Each row was made from one path, in order. Every step used is in the known rows, and no mark comes twice. Write each row's path.
(in the rows, 128 means zero)
Known rows
larazo gisuv mamat ravad fusu: 109 137 109 109 123 123 137 149 155 156 138 123  70 147 140 125 172 124 145 145 152 138 118 160 122
larazo ravad fusu zefo: 133 136  96  85 138 128 130 116 148 150 108 108  87 130 131 128 120 127 136 135 143 127  83 148 129
ravad fasi: 121 139 131 122 124 132 130 120 114 146 124 122 135 125 120 131 126 130 140 129 123 121 129 111 145
fasi ravad: 122 124 122 131 131 134 128 128 122 129 129 108 117 126 139 125 132 128 116 108 124 126 159 122 124
fusu ravad: 131 105 109 128 137 133 134 128 136 134 119 118  97 128 136 125 127 128 134 133 131 130 147 120 127
ravad fusu: 139 136 131 121 117 126 126 126 124 149 131 119 101 127 126 135 119 127 120 125 138 120 138 148 126
zefo zufi: 142 148 122 130 133 117 123 128 130 131 152 127 120 141 127 139 122 129 124 127 134 122 142 129 124
fusu ravad larazo gisuv: 118  99  90 132 123 135 140 147 129 109  94 122  73 131 143 131 114 130 134 137 139 139 167 115 117
zefo larazo ravad mamat: 112 134 109 149 126 136 129 135 141 127  99 106 142 138 138 133 133 126 120 127 129 124  76 123 129
fasi ravad larazo gisuv mamat: 107 118 119 126 130 135 139 154 137 105 113 109  94 139 151 130 158 126 113 114 131 136 175 125 117
zefo larazo ravad fusu: 122 136 125 134 128 133 124 125 137 147  89 112  90 135 126 140 106 129 129 133 145 111  90 150 118
mamat ravad: 124 139 104 127 133 131 126 137 146 134 129 120 122 135 137 116 131 129 143 148 138 129 105 135 127
ravad mamat: 129 134 120 136 114 128 131 133 128 128 141 113 152 131 138 130 146 124 110 121 122 132 125 120 137
fasi ravad mamat gisuv lomuzut:  89 128  98 140 104 130 135 138 143 130 148  68 112 103 141 130 157 126  86 105 124 134 163 136 126
larazo ravad mamat: 118 124 104 139 121 130 130 123 141 134 135 106 144 132 145 130 144 126 128 127 129 134  67 118 134
zefo larazo gisuv lomuzut:  78 122 126 128 128 129 138 148 149 120  86 112  92 134 116 139 123 133 121 128 138 127 149 139 114
fasi ravad fusu zefo larazo gisuv lomuzut:  91 138 100  85 135 132 140 145 154 139  75  79  48 135 123 137 119 131 100 109 142 122 193 157 113
zufi zefo: 130 129 106  96 115 125 129 133 140 124 121 125 123 132 130 116 130 124 132 131 124 134 127 137 132
zefo larazo ravad: 111 129 122 140 140 135 124 129 140 126  85 122 116 136 128 133 116 130 138 135 134 121  80 132 121
fusu zefo larazo gisuv mamat ravad:  95 150  94  86 156 130 142 165 169 123  81 128  85 156 132 112 174 124 146 152 140 141 123 148 124
larazo gisuv mamat: 102 118 131 118 129 121 139 143 141 130 132 139 104 139 134 129 181 126 138 127 131 145 134 134 127
larazo gisuv mamat ravad fusu zefo: 114 146  89  69 139 123 142 150 165 152 121 120  65 149 138 117 175 124 145 149 149 143 122 163 126
zufi zefo larazo: 124 140 112 105 121 131 128 145 140 116  88 124 121 138 122 120 118 124 122 132 124 126 136 142 127
zufi zefo larazo gisuv mamat ravad fasi:  87 150  95  88 122 132 141 160 157 140  87 122  95 155 127 110 170 124 162 151 133 137 120 138 142
fasi ravad larazo gisuv lomuzut:  92 111 106 128 121 137 137 148 145 106 103  82  86 128 140 137 114 134 104 112 137 128 179 127 111
fasi ravad mamat gisuv: 112 134  95 147 104 128 130 137 118 129 150  98 119 107 147 126 161 122  96 104 119 143 164 126 131

Which path is each row?
138 159 119  89 137 131 131 137 134 136  79 116  91 134 117 133 108 125 109 131 136 115 150 156 125
ravad fusu zefo larazo
111 142  97  91 135 134 137 145 127 139  74 109  58 137 128 133 121 126 111 111 137 131 196 147 118
fasi ravad fusu zefo larazo gisuv
130 143 115 122 138 136 131 156 160 110 118 109 123 145 146 117 148 124 128 150 140 121 103 139 124
gisuv mamat ravad larazo
147 158 101  90 150 118 128 128 142 125 134 124 112 142 125 129 125 127 123 128 132 127 146 132 129
fusu zefo zufi
118 139 121 118 142 129 132 145 164 134 141 119 119 145 141 114 172 124 144 147 137 129  97 143 129
gisuv mamat ravad
 97 128 107 116 135 125 138 152 161 135 134 132  98 148 142 116 184 126 156 147 141 146 111 140 125
larazo gisuv mamat ravad
113 157  82  87 134 130 136 154 147 143  74 121  61 146 125 123 121 127 138 149 151 133 138 161 119
mamat ravad fusu zefo larazo gisuv
 92 139 110 110 129 128 141 143 145 153 129 125 104 145 132 118 180 128 167 148 137 140 110 123 141
larazo gisuv mamat ravad fasi
153 162  98  86 144 122 127 125 134 148 139  95  75 142 134 136 117 126 103 107 138 118 186 146 123
fasi ravad fusu zefo zufi
102 148 118 119 131 129 137 160 154 149 101 124  67 153 132 129 162 124 137 146 151 129 130 164 118
zefo larazo gisuv mamat ravad fusu
111 149 125 113 137 132 135 136 149 153 134 110 127 141 132 116 170 126 156 148 132 123  98 127 147
gisuv mamat ravad fasi
132 128 112 137 128 141 127 140 122 105 109  98 118 127 145 128 107 128 101 112 127 119 168 119 119
fasi ravad larazo
129 148 123 111 130 128 131 141 159 155 143 109  96 144 139 121 164 123 133 145 147 121 106 160 127
gisuv mamat ravad fusu
 99 110  84 137 108 126 141 138 156 133 140  80  89 104 139 131 154 126 104 129 132 136 150 133 128
fusu ravad mamat gisuv lomuzut
104 149  95  84 117 126 137 167 168 145  96 122  60 158 135 117 162 121 139 151 148 134 129 172 122
zufi zefo larazo gisuv mamat ravad fusu
 97 116 113 124 115 130 138 148 150 103 101 102  98 129 129 139 112 133 117 132 141 129 145 132 114
ravad larazo gisuv lomuzut
106 143 113  83 143 132 142 152 145 141  85 105  54 145 133 130 163 122 108 109 136 132 190 154 119
fasi ravad fusu zefo larazo gisuv mamat
108 148 108  95 150 140 132 121 138 140  63 110 116 134 117 125 116 131 151 137 128 119  85 118 144
fusu zefo larazo ravad fasi
119 140 100 142  99 123 132 138 121 127 147 117 128 108 135 130 158 122 108 125 122 144 130 132 134
ravad mamat gisuv
117 146 108 121 129 134 130 129 132 151 124 114 130 133 127 118 129 130 155 146 134 123 105 118 144
mamat ravad fasi
102 140  94 155 110 130 128 138 134 126 105 111 116 116 135 133 146 124 119 130 129 136  83 135 127
zefo larazo ravad mamat gisuv
103 128  98 102 113 126 134 152 136 116  81 137  97 142 124 123 128 126 133 132 129 143 147 139 123
zufi zefo larazo gisuv
136 143  99 133 129 138 126 149 142 108 109 112 124 135 142 119 108 129 129 151 142 122 110 133 121
mamat ravad larazo
134 170  94  88 143 135 129 147 152 142  78 111  83 144 124 120 110 125 126 149 146 116 126 163 124
mamat ravad fusu zefo larazo
